Known rows, with every step that occurs:
kodis -> supu: -1.6; 6.3; 6.1; 5.7; -14.9; -29.0; 4.3; -11.3; 0.8; -5.5; 0.0; -11.5; 4.6; 9.0; 3.9; 26.4; 2.8; -5.1
gukab -> kodis: 7.7; -14.2; 12.0; -10.1; 19.3; -17.9; 9.6; 2.8; -16.5; 12.1; -11.3; -0.3; 12.3; -11.1; -1.6; -18.1; -12.8; -15.5
gukab -> kodis -> supu: 6.2; -8.6; 20.4; -2.7; 3.9; -46.0; 15.1; -6.5; -15.9; 7.7; -12.3; -11.1; 17.5; 1.3; 3.6; 8.0; -7.7; -19.7
gukab -> kodis -> supu -> boras -> susip -> vimop: -16.8; -3.2; 46.4; -13.6; -9.7; -29.2; 41.3; -14.6; -25.0; 10.6; -36.4; 31.5; -1.0; -21.2; 4.7; 5.5; -24.9; -21.0
boras -> susip: -13.5; 11.3; 8.2; -4.9; -15.8; 4.3; 12.3; -6.0; 2.2; 1.3; -20.8; 6.5; -32.2; -0.9; -5.1; -7.7; -0.6; 0.5
supu -> boras -> gukab -> kodis -> susip -> vimop: -1.4; 2.1; 9.6; -11.6; 13.2; 2.7; 37.6; 4.2; -26.8; 15.7; -39.4; 50.6; -21.7; -37.6; 26.2; 1.4; -25.2; -2.7
kodis -> susip: 4.7; 17.3; -2.8; -8.3; -17.8; 9.6; 13.1; 3.6; -1.0; -1.9; -19.2; 4.4; -32.2; -5.4; 3.0; 6.3; 6.1; -3.5
supu -> boras -> gukab -> kodis: 6.2; -11.8; 1.8; -0.6; 29.0; -9.4; 0.9; 14.3; -14.4; 14.0; -31.3; 47.5; 1.6; -19.9; 14.3; -12.4; -31.3; 2.5
susip -> kodis -> gukab -> boras: 13.6; -8.4; -7.1; -33.8; -13.9; 5.7; 15.9; -3.0; -13.7; 23.0; 16.8; 36.9; -19.5; -13.2; 22.7; -0.9; -29.9; -4.9
gukab -> boras -> susip: 2.4; -15.9; 2.9; -9.7; -11.8; 3.1; 5.1; -8.4; -2.7; 8.9; -12.6; 25.5; -49.1; -7.0; 2.3; -29.8; -26.2; -1.2
supu -> kodis -> gukab -> boras -> susip: 11.0; 13.1; 14.1; -33.6; -14.0; 6.3; 29.5; -7.9; -10.2; 6.0; -24.1; 47.6; -71.9; -7.9; 16.1; -31.2; -50.5; -5.9
boras -> gukab: -3.7; 4.5; -17.0; 11.3; 10.9; -2.1; -2.9; -1.5; 0.7; 1.7; -5.3; 13.1; -15.5; -1.8; 16.0; 9.3; -5.1; 16.4
supu -> kodis: 12.5; 11.6; 27.0; -10.9; 5.5; 6.1; 7.9; 0.6; -6.8; -8.0; -5.2; 8.4; 0.7; -12.9; -0.1; -11.8; -12.7; -5.5
susip -> kodis -> gukab -> boras -> supu: 1.2; 9.3; -7.8; -29.0; -30.1; -3.9; 6.4; 8.1; -10.2; 13.3; 14.2; 19.6; -16.1; -10.6; 30.4; 21.8; -28.6; -16.8
kodis -> gukab: -1.9; 15.0; -15.2; -12.7; -7.2; -1.8; 16.3; 0.7; -0.9; 4.0; -6.0; 15.0; -22.0; 10.8; 11.2; 9.7; -14.2; 1.3
kodis -> gukab -> boras -> susip: -1.1; -0.2; -12.5; -22.9; -19.2; 0.3; 20.6; -7.4; -4.7; 13.1; -18.1; 39.5; -72.3; 4.7; 13.4; -19.7; -38.0; -0.9
gukab -> boras: 14.3; -24.9; -6.0; -5.4; 4.0; -1.1; -7.7; -1.6; -4.6; 6.1; 8.6; 20.3; -17.8; -7.1; 9.0; -21.1; -23.8; -2.0
kodis -> supu -> boras -> gukab: -3.1; 7.5; -5.1; 15.7; -4.8; -20.2; -7.1; 1.9; 4.0; -4.0; -19.5; 39.4; -7.3; 0.4; 18.3; 34.4; -14.6; 14.4

Rows:
-0.3; 9.2; 25.8; -36.1; -12.3; 10.1; 51.6; -19.9; -22.9; 7.6; -14.7; 48.0; -62.1; -19.4; 24.3; -23.5; -50.8; -8.3
supu -> kodis -> gukab -> boras -> susip -> vimop
13.1; 3.6; 8.4; -18.1; -0.6; -8.7; 23.8; 6.7; -16.6; 10.7; -30.5; 2.1; -19.7; -16.1; 0.3; -12.6; -5.4; -19.7
gukab -> kodis -> susip
7.8; 6.8; -7.5; -7.8; 12.0; -11.0; 21.6; 3.7; -18.6; 12.0; -34.9; 14.7; -34.1; -18.9; 18.1; -2.5; -9.7; -2.9
boras -> gukab -> kodis -> susip
-15.0; 30.1; 7.1; -35.5; -34.5; 10.8; 33.6; -9.2; -8.6; 19.9; -11.5; 23.5; -33.5; -6.5; 10.1; 13.0; -5.3; -4.9
boras -> susip -> kodis -> gukab
-1.6; 19.8; -2.1; -29.7; -17.9; 8.0; 22.9; -1.6; -10.4; 19.0; 7.9; 17.3; -1.8; -5.7; 15.2; 20.7; -4.1; -6.3
susip -> kodis -> gukab
20.5; 20.7; 17.2; -18.7; -29.2; 2.9; 7.0; 15.7; -6.6; -13.8; -18.3; 13.7; -45.5; -23.9; 20.8; -5.0; -30.0; -18.4
gukab -> boras -> supu -> kodis -> susip
-1.6; 2.7; -10.3; 9.3; 10.5; 6.2; -10.1; 12.6; 2.7; 3.3; -17.9; 49.8; -10.8; -9.2; 15.4; 7.9; -18.7; 18.5
supu -> boras -> gukab
11.0; 4.8; -3.3; -7.8; 9.8; -1.8; 12.9; 19.0; -15.3; 12.3; -48.7; 51.3; -30.0; -25.5; 16.8; -4.6; -26.2; -1.5
supu -> boras -> gukab -> kodis -> susip
-13.4; 27.7; 12.5; -36.9; -35.3; 22.3; 25.6; 5.6; -6.5; 20.9; -25.1; 59.3; -29.1; -14.7; 8.6; 9.4; -22.3; -2.1
supu -> boras -> susip -> kodis -> gukab
-0.3; 6.2; 10.2; 4.2; -15.7; -18.5; -3.5; 3.7; 2.1; -4.6; -13.1; 26.4; 9.1; 2.6; 2.3; 23.7; -12.3; -1.5
kodis -> supu -> boras
-3.6; 1.8; 34.5; -9.9; -13.5; -32.1; 17.3; -1.2; -12.9; 11.6; -45.4; 31.3; -11.4; -7.9; -5.1; -1.1; -24.4; -16.9
gukab -> kodis -> supu -> boras -> susip
9.1; -9.7; 24.6; -4.9; 3.5; -36.5; 6.8; 5.4; -12.7; 7.1; -24.8; 26.8; 21.0; -7.4; 1.5; 4.3; -23.8; -17.0
gukab -> kodis -> supu -> boras
6.7; 18.1; 29.3; -21.7; -24.9; 6.3; 30.0; 1.7; -19.1; -12.4; -8.7; 13.8; -36.5; -35.1; 30.9; 2.6; -30.7; -23.0
gukab -> boras -> supu -> kodis -> susip -> vimop
4.8; -10.2; -3.9; 1.1; 30.7; -20.1; 10.0; 0.2; -15.9; 13.6; -18.1; 9.3; -1.1; -13.5; 13.1; -8.1; -15.1; -0.4
boras -> gukab -> kodis
2.4; -4.6; 3.7; 8.5; 16.1; -48.6; 12.7; -9.4; -16.5; 7.2; -17.9; 1.9; 2.3; -3.3; 17.5; 17.4; -12.3; -3.9
boras -> gukab -> kodis -> supu
-11.6; 14.6; 21.7; -0.7; -31.8; -13.5; 7.5; -2.8; 3.5; -4.9; -34.4; 33.0; -25.0; 1.4; -3.1; 16.5; -11.7; -1.3
kodis -> supu -> boras -> susip
0.7; -5.1; 23.6; -20.2; -36.2; -16.7; 15.2; -20.8; -12.0; 15.3; 1.3; 20.2; -24.4; -14.4; 10.5; 8.6; -12.3; -9.3
gukab -> boras -> susip -> kodis -> supu
